Each row comes from the steps of one path. Every step used is in the known rows, and no mark comes twice. Write the path behind each row, first mark first.
Known rows
kogaz -> dotu -> lezulot -> gurar: [-0.904 -1.432  1.321  0.556 -0.907 -0.521 -0.610  0.865  0.906  0.045
  3.029  1.581 -3.160  0.373 -0.841  1.440 -2.395  0.844  0.020 -0.083
 -0.019  1.518]
gurar -> lezulot -> dotu -> kogaz: [ 0.433 -2.460  0.975  3.174 -1.972 -1.137 -2.024 -1.085 -0.816  0.883
  2.519  1.302 -1.417 -1.453  1.040 -0.509  2.781  0.516  2.400  0.387
 -0.418  0.057]
gated -> gurar -> kogaz: [ 1.643 -0.919 -1.360 -1.509  0.631 -0.479 -0.945 -0.340 -0.088  0.041
  1.783 -1.183 -1.075  0.977  0.341  0.425 -1.278  0.646 -1.200 -0.286
  0.974  0.215]
fekepud -> vivazum: [ 0.460  0.556  0.460 -0.241  0.617  0.124 -0.982 -1.840  0.899 -1.468
 -0.260  0.408  1.020 -1.059 -0.082  0.602 -0.309  1.375  0.348 -1.517
  0.957 -0.223]
gurar -> kogaz -> dotu: [-0.128 -0.719 -0.746 -2.019  0.059 -1.063  1.000  1.108 -0.270 -1.614
  3.609  0.088 -0.003  0.339  1.633  0.670 -1.178  0.688 -0.439  1.146
 -0.177  1.424]
kogaz -> dotu -> lezulot -> nomob: [ 0.072 -1.768 -0.140 -0.145 -2.546 -1.150 -1.177  2.831 -0.779 -1.596
  2.106  2.893 -2.822  0.520 -0.259  0.360 -1.993  0.706 -1.347  0.344
 -0.709  0.883]
kogaz -> dotu: [-0.487  0.371  0.217 -0.560 -0.579 -0.180  1.204  0.437  0.198 -0.485
  1.808  1.093 -0.326 -0.426  0.104  0.889 -1.402  0.633 -0.435  1.223
 -0.480  0.046]
gurar -> kogaz -> dotu -> lezulot: [-1.056 -1.872 -1.082 -0.820 -0.636 -1.627 -0.094  2.345  0.081 -1.656
  4.688  0.960 -1.614  0.034  1.790  0.130 -1.418  1.069  0.119  0.953
 -0.649  1.135]
kogaz -> dotu -> lezulot: [-1.425 -0.681 -0.070  0.663 -1.200 -0.721  0.209  1.770  0.552 -0.504
  3.004  1.957 -1.887 -0.736  0.290  0.415 -1.670  1.085  0.177  1.012
 -1.001 -0.216]
fekepud -> gated -> dotu -> lezulot -> gurar -> kogaz: [-0.470 -4.613  0.055 -0.986 -1.087  0.388 -3.370 -0.770  0.757  2.372
  3.000 -1.408 -2.784  2.282 -0.285 -0.391 -1.031 -0.798 -0.633 -0.950
  2.156  4.659]
fekepud -> gated: [-1.014 -0.596  0.233 -0.321 -0.509  0.653 -1.365 -2.661 -0.291  1.128
 -0.514  0.486  1.073  0.821 -0.703  0.471  0.497 -0.416  0.405  0.771
  0.729  1.608]
gated -> gurar -> kogaz -> dotu -> lezulot -> nomob -> vivazum: [ 1.729 -2.362 -0.927 -2.571 -1.857 -1.062 -0.744  3.568 -0.379 -1.432
  5.488  1.300 -1.959  0.492  1.151  1.137 -1.675  2.579 -2.199  0.247
 -1.297  0.388]
nomob -> gated: [-0.524 -0.426 -0.376 -0.068  1.501  1.616  0.184  0.862  0.667 -0.059
  1.366  1.252  0.074 -0.310 -1.197 -0.396  0.058  2.070 -0.213  0.335
 -1.294  0.388]
lezulot -> gurar -> kogaz -> dotu: [ 0.353 -1.452  0.600 -2.069  0.244 -0.918  0.187  0.179 -0.053 -1.076
  3.654 -0.244 -1.221  1.472  0.581  1.668 -1.874  0.414 -0.549  0.073
  0.768  3.144]
fekepud -> gated -> dotu -> kogaz: [-0.187 -1.627  0.779  0.253 -3.465  1.334 -1.191 -3.152 -1.771  2.342
  2.260 -0.482  0.478  0.077 -0.317 -0.156 -0.391  0.101 -0.677 -0.125
  1.517  1.540]
lezulot -> gurar -> kogaz: [ 0.931 -1.918  0.495 -1.448  0.826 -0.754 -1.090 -0.268 -0.217 -0.601
  1.724 -1.317 -0.988  1.926  0.402  0.742 -0.470 -0.207 -0.055 -1.090
  1.287  3.091]
nomob -> kogaz -> dotu -> lezulot: [-1.628 -0.235  0.728  0.110 -1.746  0.034  1.398  3.544  0.285 -0.755
  4.737  1.211 -1.244 -1.192  0.430  1.452 -2.362  1.301  0.669  1.595
 -1.499  0.963]
gurar -> lezulot: [-0.079 -1.585  0.870  1.056  1.383 -0.174 -0.648  0.128  1.556  0.948
  0.525  0.757 -1.570 -0.371  0.621 -0.476  2.179  0.443  1.260 -0.326
 -1.271 -0.558]
gurar -> kogaz: [ 0.426 -1.196 -1.007 -1.460  0.582 -0.876 -0.282  0.677 -0.456 -1.217
  1.764 -0.927  0.344  0.833  1.525 -0.198  0.255 -0.019 -0.024 -0.018
  0.318  1.322]
gated -> gurar -> lezulot -> dotu -> kogaz: [ 1.563 -2.110  0.633  3.038 -1.959 -0.591 -2.569 -2.138 -0.452  2.104
  2.465  1.129 -2.768 -1.225 -0.020  0.219  1.281  1.106  1.217  0.310
  0.165 -1.197]
nomob -> gated -> dotu -> lezulot: [-0.871 -2.653 -0.991  0.741  0.186  2.163 -0.809  2.901  1.875  1.790
  3.157  0.797 -2.737 -0.764 -1.219 -2.042 -1.042  1.836 -1.217 -0.357
 -1.126  0.294]

Which path is each row?
[ 0.921 -2.013  1.659 -1.055 -1.556  0.916 -1.612 -0.241  0.143  1.429
  2.701  2.250 -2.457  0.987 -1.497  2.623 -1.185  1.184 -0.806  1.315
 -0.759  1.929] | fekepud -> gated -> gurar -> lezulot -> nomob -> kogaz -> dotu
[ 0.998 -3.013  0.456  0.257  1.503  0.968 -1.839  2.105  0.738 -0.195
  1.066  3.021 -2.414  0.489 -1.127 -0.996  1.880  2.082 -0.436 -0.624
 -2.376  0.723] | gurar -> lezulot -> nomob -> gated
[ 1.753 -2.643 -1.477 -1.606 -1.940 -1.616 -2.044  2.554 -0.853 -1.452
  3.791  1.782 -3.906  1.481  0.100  0.757 -3.262  1.387 -2.645  0.142
  0.341  1.037] | gated -> gurar -> kogaz -> dotu -> lezulot -> nomob
[ 0.150 -2.573 -0.697  0.374 -0.536  0.695 -2.156  3.347 -0.347 -1.079
  1.626  3.162 -2.462  0.563 -1.490 -0.970 -0.540  2.139 -1.170 -0.480
 -1.556  1.185] | dotu -> lezulot -> nomob -> gated
[ 0.781 -0.118  0.880 -1.771 -2.392  0.159  1.000  3.379 -1.630 -1.767
  2.853  1.238 -0.603  0.341 -0.214  1.964 -2.318  0.477 -1.326  1.145
 -0.739  2.178] | lezulot -> nomob -> kogaz -> dotu
[ 2.727 -2.263  0.423  0.207  0.055 -0.182 -2.652  0.235  0.510  1.040
 -0.281  1.587 -3.883  1.042 -1.010  0.025  0.369  0.658 -1.471 -1.201
 -0.360 -0.732] | gated -> gurar -> lezulot -> nomob
[ 0.104 -2.930  0.790  0.712 -1.016  0.693 -1.872  1.121  1.441  2.364
  1.774 -0.865 -4.145  0.716 -1.178 -0.600 -1.855 -0.570 -1.084 -1.611
  1.167  1.689] | gated -> dotu -> lezulot -> gurar
[-0.406 -1.784  1.115  1.124 -0.342 -0.324 -1.881  0.364  0.681  0.539
  1.112  0.610 -2.856  0.772 -1.037  0.439 -1.042  0.149  0.492 -1.199
  0.456  1.524] | dotu -> lezulot -> gurar
[ 0.023 -1.428  0.517 -1.049 -2.355 -0.640  0.120  3.954 -0.352 -1.404
  3.737  2.477 -0.864 -0.503  0.829  0.664 -0.464  1.864 -0.922  0.592
 -2.318  0.144] | kogaz -> dotu -> lezulot -> nomob -> vivazum
[ 0.730 -2.709  0.859  2.734 -2.505 -0.050 -3.977 -4.752 -0.622  3.248
  1.967  1.673 -1.747 -0.429 -0.833  0.621  1.807  0.816  1.618  1.040
  0.836  0.452] | fekepud -> gated -> gurar -> lezulot -> dotu -> kogaz
[ 0.868 -2.767  0.084 -0.400 -3.154  0.837 -1.173  4.885 -0.620  0.550
  2.721 -0.389 -3.106  0.297 -0.351 -0.630 -2.160 -0.473 -1.994 -0.654
 -0.003  2.257] | gated -> dotu -> lezulot -> nomob -> kogaz
[ 0.709 -1.687  1.793 -0.708 -1.048 -0.074  0.358  3.407 -0.026 -0.858
  3.226  2.094 -2.076  0.043  0.482  1.455 -0.145  0.853 -0.053  0.892
 -2.003  1.620] | gurar -> lezulot -> nomob -> kogaz -> dotu
[ 2.001 -1.425  1.413 -0.779 -1.013  0.366 -0.219  2.402  0.387  0.307
  3.295  1.823 -3.462  0.303 -0.845  2.128 -1.754  1.504 -1.288  0.632
 -1.306  0.379] | gated -> gurar -> lezulot -> nomob -> kogaz -> dotu
[ 1.801 -3.394 -2.075 -1.117  0.132  0.244 -3.178  2.942 -0.445 -1.050
  3.394  2.011 -3.485  1.568 -1.101 -0.614 -1.827  2.783 -2.409 -0.852
 -0.562  1.323] | dotu -> lezulot -> nomob -> gated -> gurar -> kogaz
[-1.144 -0.890  2.127  0.160 -1.393  0.255  0.509  2.611  0.497 -0.130
  4.743  0.819 -2.503 -0.107 -0.793  2.518 -3.070  1.021  0.655  0.511
 -0.512  2.684] | nomob -> kogaz -> dotu -> lezulot -> gurar
[-0.211 -2.021 -1.817 -1.025  0.799  0.442 -0.504  2.228  1.226 -0.543
  6.052  1.981 -2.733 -0.024 -0.521  0.405 -2.819  3.787 -1.261  1.026
 -1.362  0.282] | nomob -> gated -> gurar -> kogaz -> dotu -> lezulot
[ 0.558 -2.894 -1.193 -1.534 -1.935 -1.955 -1.428  3.519 -1.382 -2.631
  3.814  1.944 -2.462  1.238  1.262 -0.043 -1.727  0.673 -1.478  0.291
 -0.305  2.259] | gurar -> kogaz -> dotu -> lezulot -> nomob
[-0.353 -2.182 -0.500 -0.172 -1.034  0.486 -0.979  3.777 -0.177 -1.550
  3.472  4.152 -2.748  0.136 -1.427 -0.125 -1.870  2.732 -1.527  0.669
 -2.035  1.155] | kogaz -> dotu -> lezulot -> nomob -> gated
